Each row was made from one path, in order. Every step used is in the known rows, and no mark comes twice. Write each row's path.
Known rows:
riso -> gabel: [  8,  18,  -4, -17,  10,  33,   5,  13, -31,  31, -13,  30,   7,  17, -23,
 -19, -13,  26,  -7,  18,  16, -26,  -3,   9,  -1]
gudof -> sapiz -> dafosef -> riso -> gabel -> veso: [ 25,  -9,  16, -12,  33,  -1,   6,   2,  -5,  12,  35,   4, -27, -11,  -3,
  -8,  -7,  13,  -1,  40,  26,  -2,  39,  16,  10]
sapiz -> dafosef -> riso: [-36, -11, -32, -56,  23,   2,  -9, -11,  -5, -15,  76,  -4,  -6, -47, -10,
   6, -31, -30,  14,  23,  20,  -2,  30,  -4,   9]
sapiz -> dafosef -> riso -> gudof -> veso: [-43,   1, -24, -34,  12,   8,   4, -23,  -2,   1,  41, -10, -11, -60, -34,
  26, -26, -14,  28,  22,  20, -20,  27,  12,  14]
riso -> gabel -> pedi -> gudof: [ -8,  51, -54,  -9,   4,  12, -29, -22, -30,  83, -16,  36,  -7,  31, -33,
 -36, -19,  26,  -1,  -2,  27, -24, -25, -23,  17]
sapiz -> dafosef: [-19,  -6, -30, -36,  13,   2,  -4,  -3, -13,  -9,  38, -11,  -3, -29,   1,
  -7,   2, -16,  -5,  13,  10,  -2,  34, -14,  -4]
pedi -> gudof -> sapiz -> dafosef -> riso -> gabel -> veso: [ 27,  43, -37, -31,  26, -43, -10, -21, -19,  37,  21,   3, -18,   1,  24,
 -30, -20,  24,  21,  28,  45,  19,  39,  37,  14]
pedi -> gudof -> veso: [  3,  58, -61, -11, -20, -60, -12, -30, -25,  17, -29,   3,  -9,   0,  40,
  -3,   2,  23,   9, -10,  28,  -1, -13,  24,   5]
pedi -> gudof -> sapiz -> dafosef -> riso -> gabel: [ 27,  41, -39, -38,  27, -28, -23, -16, -30,  30,  11,   0, -27,  -8,  29,
 -31, -26,  17,  10,  26,  39,  20,  30,  24,  11]
sapiz -> dafosef -> riso -> gabel -> pedi: [-41,   2, -47, -55,  24,  15, -17, -16, -15,  20,  68,  14, -10, -33, -34,
  -6, -36, -21,  10,  23,  29, -20,  17, -22,  15]
dafosef -> riso -> gabel: [-19,   6,  -7, -39,  20,  23,  -3,  -2,  -9,  13,  45,  31,   0, -13, -33,
   5, -54,  -1,  24,  28,  24, -18,  -5,  19,  17]
veso -> gabel -> pedi -> gudof: [-38,  46,   9,  16,  32,   1, -48, -25,  12,  92,  39,   4, -25,  28,  11,
 -25,  -6, -20, -17, -32,  16, -38, -44, -52,   5]
veso -> gabel: [-24,  14,  58,   7,  36,  24, -12,  11,  11,  41,  43,  -3, -11,  18,  20,
  -7,   0, -18, -23, -12,   6, -41, -21, -18, -12]
tozan -> gudof: [ 20,  16,  18, -32, -32, -28, -14,  33, -10, -40,  -6, -19,  13, -33, -16,
  -7,  -4, -21,  13,  -8, -31,  -9, -22,  25, -20]
sapiz -> dafosef -> riso -> gabel -> pedi -> gudof -> terofu: [-41,  20, -65, -66,  22, -17, -26, -31, -13,  33,  51,  10,  -8, -42, -16,
  -6, -39, -29,   8,  26,  31, -10,   9,  -6,  17]
dafosef -> sapiz: [-28, -11, -36, -36,  12,  24, -22,   9,   1, -23,  35, -11,  -3, -17,  20,
  -3, -32, -41,  11,  16,  11,  -8,  10,   1,  13]
riso -> gudof -> veso: [-17,  25,  17,  41, -21,  12,  26, -22,   3,  31, -69, -12,  -8, -25, -50,
  37,   7,  32,  28,  -1,   0, -37,  -6,  32,  11]
gabel -> pedi -> gudof -> sapiz -> dafosef -> riso: [-12,  35, -65,   2,   8, -31, -57, -52,   2,  70,  14,   6, -39,   3, -12,
 -22, -18,  -5,   6, -11,  24,   8, -17, -45,  30]
gudof -> sapiz -> dafosef -> riso -> gabel: [ 27, -12,  15, -20,  33,  12,  -7,   7, -16,   3,  28,   1, -35, -19,   3,
  -6, -14,   5, -12,  37,  20,   0,  30,   2,   7]
gabel -> riso -> gudof -> veso: [ 33,  12,  -5,  57, -26,  19,  32, -24,  10, -15, -40,   2,  -7,  12,   4,
   0,   5,  30,  11,  29,  18, -29,   8,  36,   6]
veso -> gabel -> pedi -> gudof -> sapiz -> dafosef: [-27,  40,  11,  11,  40,   3, -49, -23,   8,  92,  46,  -1, -37,  22,  18,
 -27,  -1, -20, -27, -23,  20, -35, -26, -54,   5]
tozan -> gudof -> sapiz -> dafosef -> riso -> gabel: [ 40,  10,  27, -49,  -7, -15, -18,  40, -25, -34,  12, -16, -11, -44, -15,
 -14, -15, -16,   3,  19, -16, -12,  -2,  27, -15]
pedi -> gudof -> tozan: [  3,  43, -42, -37,   1, -60, -39, -23,   1,   6, -20, -32,  -5, -19,  49,
 -42, -19,  14,  19, -22,  27,  29,  -5,  57,  -8]

Which path is each row?
[ -9,  65, -32,  -9,  -3, -48, -18, -25, -20,  38,  -8,   2, -14,  10,  50,
  -8,   3,  15,  -3, -15,  31, -20, -23,  17,  -1] => pedi -> gudof -> veso -> gabel
[  9,   9,  45,  26,  28,  30,  -3,   6,  17,  15,  49,   3, -12,  37,  48,
 -26,  -1, -14, -29,   8,  19, -43, -11, -10, -14] => veso -> gabel -> riso
[ 25, -19,  14, -14,  30,   2,  -8,   2,  -5,  -7,  32, -10, -38, -24,  11,
   1, -11,  -5, -10,  31,  15,   7,  28,  -2,   6] => gudof -> sapiz -> dafosef -> riso
[-50,   5,  -4, -32,  26,  15,   2, -19,   1,  14,  56, -12, -15, -53, -26,
  22, -27, -21,  19,  18,  21, -34,  20,   6,   9] => sapiz -> dafosef -> riso -> gudof -> veso -> gabel
[ 55,   9,  43, -15, -22, -28, -17,  40, -11, -38, -21, -25, -11, -28,  -4,
 -10,   5, -11,  -2,   2, -29,  -1, -18,  25, -20] => tozan -> gudof -> sapiz
[-42,  22,  32,  27,  30,  21, -38, -17,  21,  81,  44,   6, -22,  28,  -5,
 -11,   1, -25, -27, -32,   5, -50, -48, -60,   3] => veso -> gabel -> pedi
[-37,  31,   3,  36, -13, -13, -18, -24,   1,  47,   0,  16, -25,  15,  10,
  19,  27,   2, -31, -34,  11, -67, -67, -37,  -3] => gudof -> veso -> gabel -> pedi
[ -6,  38,  21,  -8, -39, -38, -27,  18,  -9,  -7,  -7,  -9,  -5, -22,  -7,
   9,  15, -22,  -8, -32, -22, -56, -70,  -2, -22] => tozan -> gudof -> veso -> gabel -> pedi
[ 35, -15,  17,   1,  23,   1,  -5,   7, -12,  -3,   6, -15, -36, -12,  18,
  -8,  13,   5, -24,  22,   8,   8,  32,  -7,  -2] => gudof -> sapiz -> dafosef
[  4,  16,  61,  41,  29,  46,   8,   1,  23,  32,  26,  -5, -13,  27,  20,
 -17,  -6,  -3, -11,  12,  17, -50,  -3,   5,  -6] => veso -> gabel -> riso -> gudof
[-40,  -4, -17, -40,  24,  18,   3, -17,   2,   3,  51, -14,  -7, -59, -38,
  15, -35, -21,  32,  27,  17,  -9,  38,   8,  14] => sapiz -> dafosef -> riso -> gudof
[-24,  25,  23,  21,  -8, -13,   1,  -5,  -6,  20,   1,   9, -15,   8,  27,
  24,  25,   6, -27, -20,  12, -62, -50,  -6, -12] => gudof -> veso -> gabel
[-12,  26, -28, -24,  21,   7, -30, -24,  -8,  52,  34,  34, -20,  -1, -36,
  -8, -54,   3,  21,  19,  32, -12, -19,  -3,  29] => dafosef -> riso -> gabel -> pedi -> gudof -> sapiz
[-41,  24, -71, -56,  14,  -5, -22, -29, -25,  26,  56,  18, -13, -35, -20,
  -3, -33,  -9,  13,  19,  38, -23,   9, -11,  16] => sapiz -> dafosef -> riso -> gabel -> pedi -> gudof -> veso
[-36,  36,  34,  54,  -8,  23,   7, -30,  13,  70, -50,  -8, -17, -11, -53,
  32,   6,  20,  14, -17,   2, -62, -31,   1,  11] => riso -> gudof -> veso -> gabel -> pedi
[ 26,  34, -37, -31,  25, -39, -25, -21, -19,  20,  17, -11, -30, -15,  37,
 -25, -21,   7,   9,  19,  33,  28,  29,  20,  12] => pedi -> gudof -> sapiz -> dafosef -> riso
[ 18,  32,  28,  -9, -41, -35,  -9,  28, -12, -40,  -2,  -9,   1, -18,  18,
   1,  13, -15,  -9, -12, -15, -54, -52,  25, -29] => tozan -> gudof -> veso -> gabel -> riso
[-40,  44,  12,   9,  30,  -8, -58, -25,  21,  84,  34,  -9, -25,  19,  19,
 -32,  -9, -19, -18, -41,  19, -35, -49, -33,  -2] => veso -> gabel -> pedi -> gudof -> tozan
[  2,  45, -51, -13,  14,  12, -33, -19, -35,  81, -10,  30, -19,  23, -27,
 -40, -15,  25,  -9,   8,  30, -21,  -8, -27,  16] => riso -> gabel -> pedi -> gudof -> sapiz -> dafosef
[-14,  10,  37,  17,   1,  11,   1, -15,  28,  20, -61, -49,  -2, -45, -39,
  -1, -15,  23,  38, -14,  -2,  -6,   0,  61,  -2] => riso -> gudof -> tozan
[ 18,  -8,   1,  -9,  30,  13, -20,  -6, -12,  24,  29,   7, -42, -12,  -9,
  -9, -14,   1, -15,  28,  21,  -6,  17, -20,  11] => gudof -> sapiz -> dafosef -> riso -> gabel -> pedi
[ 14,  20,  13, -43, -35, -72, -15,  19,   3, -33, -39, -27,  16, -52,  -1,
   7,   2, -48,  -2,  -1, -42,  -7, -45,  42, -21] => tozan -> gudof -> terofu
[-41,  -7, -15, -48,  24,   7,  -8, -19,  10,  -5,  47, -28,  -7, -71, -31,
   7, -36, -19,  33,  17,  20,  -5,  31,  26,   7] => sapiz -> dafosef -> riso -> gudof -> tozan
